Every row comes from one small tree of marks. The marks that hang from a mark follow it in brackets, in the order of their numbers. Every link used is in the known rows. Which tree was each row made from?
Known rows:
k405(k298(k305)): [ -5.7   8.3  -3.5  13.7   4.3  18.5  -8.8  18.3   5.5 -18.3   3.7  -6.6
  28.6 -10.1  -4.7  -7.5  -6.5 -25.4 -47.6 -15.7]
k405(k298(k305(k185))): [ -8.9  -1.5 -10.6  23.7  -2.3   6.9  -0.5   6.8   1.9 -11.8   2.1 -11.1
  30.4 -14.3  -5.5  -2.2  -9.2 -32.6 -29.7   0.2]
k512(k305): [  6.7  21.6  26.0  -9.3   3.6  13.4 -13.9  20.2   5.1   2.7  -4.2   1.8
 -21.7  21.6  -2.0  -0.8   6.2 -13.6 -33.6 -24.8]
k405(k298(k305(k4 k775))): [ -0.6  -1.8 -24.5  12.6   5.6  15.5   5.2   5.1  -3.0 -17.6  36.2  22.9
  21.2 -17.0  13.8  -8.5  -8.1   7.0  -8.7  -1.4]
k298(k405): [ -2.9  21.1  30.1  26.0  11.0   6.5 -32.8  -6.1   3.4  -2.3 -10.4  -8.6
  12.5   2.7  -3.1  -5.6   7.2  -7.1 -38.0 -38.3]
k583(k4 k512(k305(k298))): [ 16.0   5.8  -8.3 -30.4  -6.2  10.2   8.4  17.1  -8.1  30.3 -29.0 -18.8
 -41.4   0.7   3.5   0.5  26.2 -10.7   0.2  -4.3]
k512(k305(k4 k185(k405))): [  2.0  -3.4  25.3   1.4 -11.4   4.4  -2.7   6.1  -5.7   8.0 -18.1  10.0
 -22.9  22.0   8.0   6.4   1.3   3.8  12.8  14.3]
k348(k185 k512(k305)): [ 14.2  19.7   9.6 -26.0  -4.9  32.1 -11.9   2.9  21.5 -27.0  -2.0   2.6
 -18.3   9.0 -23.8  13.8 -17.6   7.4 -11.0 -36.8]
k185(k405(k298(k305(k775)))): [ -8.7  -1.6   7.4  12.4  -2.9  21.7 -18.2  18.3   1.9 -21.5 -15.8   4.4
  40.3  -8.8  10.2  -2.6 -15.4   4.2 -19.9 -16.4]
k405(k298(k305(k185 k775))): [ -7.7  -5.5 -25.5  22.5  -0.4   5.5   2.8   0.6  -0.1 -11.6  23.0   3.0
  33.4 -23.1   6.5   0.0 -13.2 -14.8  -7.2  -1.9]
k583(k4 k512(k305(k185 k298(k405) k775))): [ 11.5  -8.0 -33.7  -4.1  -7.6 -27.2   9.9  -7.8 -13.2  35.9  -8.8 -11.0
 -25.4 -18.2  10.6   7.7  22.7   5.1  46.8  -3.3]
k583(k512(k305)): [  5.4  25.9  15.0 -15.3  -2.9  12.8  -3.4  12.0   5.9  12.4 -13.3 -11.3
 -28.9   6.6  -0.8   9.4  21.8 -21.4  -5.5 -20.9]
k775(k4 k405(k298)): [-21.1  -5.7  -0.2 -43.1  18.2 -23.3  -4.6   5.8   5.8   3.5   2.8 -19.4
 -19.8   1.6 -15.0 -26.0  11.7  15.5 -56.0  27.9]
k512(k305(k298)): [ 18.9   8.1  14.8  -5.0   3.9   0.6   3.0  20.4  -0.2   7.3   0.0  13.1
 -12.7  29.1   1.3  -5.8   5.2 -11.9 -17.0  -8.9]
k298(k305(k185 k775) k405): [ -4.3   4.5 -19.2  55.5   9.2 -19.7 -13.2 -31.7  -8.6  -9.7  28.6   5.9
  45.9 -20.2   1.2   5.5 -10.7 -12.4  25.5 -24.1]
k583(k512(k305(k185(k405) k298))): [  8.4  -2.1  12.8  -1.7 -15.6  -8.2  12.1   6.5  -2.8  18.9 -36.5 -10.7
  -9.3  12.4   4.1  13.4  13.6 -17.3  33.8  12.0]
k583(k512): [  0.1  25.6  22.3  -5.2   0.0  36.9  -8.0  -2.0   3.7   8.9 -21.5 -19.9
 -10.4  -2.7   2.2   5.3  17.6 -19.8 -17.1 -15.8]
k775(k405(k298)): [-17.1   4.0  14.9 -15.6  10.0   7.1  -3.6   7.6  12.0   0.1   1.5 -15.1
   1.6  -2.0  -6.1 -12.4   5.3   9.2 -46.8   1.9]
k348(k512(k305)): [ 11.0  22.5  27.1 -23.8   2.4  28.6  -8.1  16.1  14.8 -14.4   1.7   4.5
 -18.7  12.0 -12.7   4.5  -3.4  -1.3 -20.7 -40.5]

Which tree is each row?
[ -7.8  -9.3 -10.4  10.0   4.1  -8.7 -10.6 -15.9 -14.2  -9.7  -1.1   2.5
  24.3  -4.7   2.1  -1.7 -17.1  -5.2  16.2  17.6] => k298(k305(k185(k405) k775(k4)))
[ -6.5   9.3  -3.1  56.2   7.4 -17.5 -17.5 -24.7  -5.8  -9.6   5.1 -10.2
  41.8 -11.3 -11.3   3.3  -6.7 -33.5   0.8 -21.6] => k298(k305(k185) k405)
[  1.0  12.7  -2.1  44.1  13.7  -5.8 -15.2 -19.7  -9.0 -15.7  20.6  12.2
  29.2  -5.5  -2.2  -5.3  -0.8  -9.6  -1.0 -20.3] => k298(k305(k4) k405)
[-20.9 -20.6 -24.0 -26.7  11.5 -32.4   8.5 -15.4  -0.9  10.7  25.4  -7.2
 -11.7 -13.0  -0.6 -14.7   1.6  26.6  -4.5  39.6] => k305(k185 k775(k4 k405(k298)))
[  3.5 -21.0 -25.6 -27.7  11.8 -56.0  25.0 -11.3  -9.2  21.6  34.7  14.7
 -25.8  16.5  -1.1 -10.6   3.2  20.4  33.1  41.5] => k512(k305(k185 k298 k775(k4 k405)))
[ 17.6 -11.5  15.8  -9.5 -10.6   6.8  18.3   3.3  -0.1  -6.6  -7.8  20.4
  -9.7  19.2  -0.7   6.9 -10.1  18.6  35.9   9.5] => k348(k512(k305(k4 k185(k405) k298)))
[ -7.6  -3.3  13.5  11.6  -4.8  23.5 -12.2  17.5  -1.3 -20.4 -21.6   4.2
  29.1  -0.9   6.5  -5.9  -9.1   0.3 -23.6   2.3] => k185(k405(k298(k305(k4))))
[-20.0  -4.1 -10.8   8.1   6.9 -12.7   9.0  -7.0   4.0  -5.0  16.1 -16.9
  25.8 -13.4 -12.3  -5.3  -5.6 -12.1 -14.7  16.2] => k775(k405(k298(k305(k185))))
[  4.6  12.3  33.6 -16.0 -10.2  56.2 -26.8  -4.5  18.8 -36.4 -42.7  -8.0
   8.7   5.0 -17.6  12.8 -26.7  20.3 -15.8 -31.1] => k348(k185(k405) k512)
[  8.9  -8.2 -30.5  -4.1   1.9 -59.4  12.8 -14.7  -8.6  23.9  11.1   1.8
 -18.5  -3.3   2.4   1.8  21.0   1.1  48.9  13.1] => k583(k512(k305(k185 k298(k405) k775(k4))))
[ -6.1  -5.0  22.3  -2.2 -14.5  -3.0 -10.2  26.4   6.2   3.5 -33.7  -8.8
  -6.7  11.8   0.6   5.3   0.2  -8.8 -19.4  -0.1] => k512(k305(k185(k405(k298))))
[-13.8 -20.3 -19.3  -2.8   4.1  -6.5  22.2 -22.2  -3.4   9.0  41.0  14.9
  -6.6 -14.7  16.5  -4.8  -0.8  39.9  24.6  38.0] => k305(k4 k185 k775(k405(k298)))
[-10.1  -8.7 -34.7 -37.4  -8.7 -15.8  16.0   3.2  -1.8  33.2  -2.7 -25.6
 -41.5 -28.7   5.1   6.9  23.5  14.7  25.0  11.7] => k583(k4 k512(k305(k185 k775(k405(k298)))))
[ -2.3  -9.5 -10.3 -10.3 -18.0  -4.5  14.4   6.5  -0.6  12.4  -6.5   6.4
 -19.9 -10.3  20.1  13.7  13.9  15.8  45.3  16.4] => k583(k512(k305(k4 k185(k405(k298)) k775)))
[-16.9 -10.8 -17.2   8.5   6.4 -12.1  18.9 -12.8  -1.2  -4.5  25.7  -2.7
  16.4 -12.3  -6.2  -7.2  -3.8   0.9   0.9  31.5] => k775(k405(k298(k305(k4 k185))))
[  4.4 -13.6  29.1  19.4  -8.8  13.6   0.1  -1.3  -7.7   6.5 -39.9  -5.2
  19.6  18.3   7.1  -0.3  -9.0  -7.1   2.0  19.7] => k305(k185(k405) k298)
[ 17.7  13.6   1.7 -27.0  -5.4  30.2  -2.0  -3.6  15.3 -27.0  11.1  17.8
 -29.0  10.2 -17.4  11.5 -15.1  22.1   6.1 -20.6] => k348(k185 k512(k305(k4)))
[ 17.8 -11.5 -15.7 -28.8   4.4 -18.8  18.8  -2.5   0.2  -1.2  26.4  19.4
 -20.2   8.0  -5.7  -2.1  -8.3  16.7  26.9   6.6] => k348(k512(k305(k185 k298 k775(k4))))
[  5.5  -6.9   8.5  39.7   3.5 -18.8  -2.5 -18.7  -6.8   9.7  -6.7  -4.3
  22.2   5.8   0.3  -4.1   1.1 -12.7   1.5   1.2] => k305(k185 k298(k405))
[ 15.4 -21.3  -1.3   4.0  -8.8  -9.7  19.4  -0.3 -13.7  11.5   8.1  36.0
  -8.2  20.4  23.7   3.2  -5.9  27.1  53.6  27.1] => k512(k305(k4 k185(k405) k298 k775))
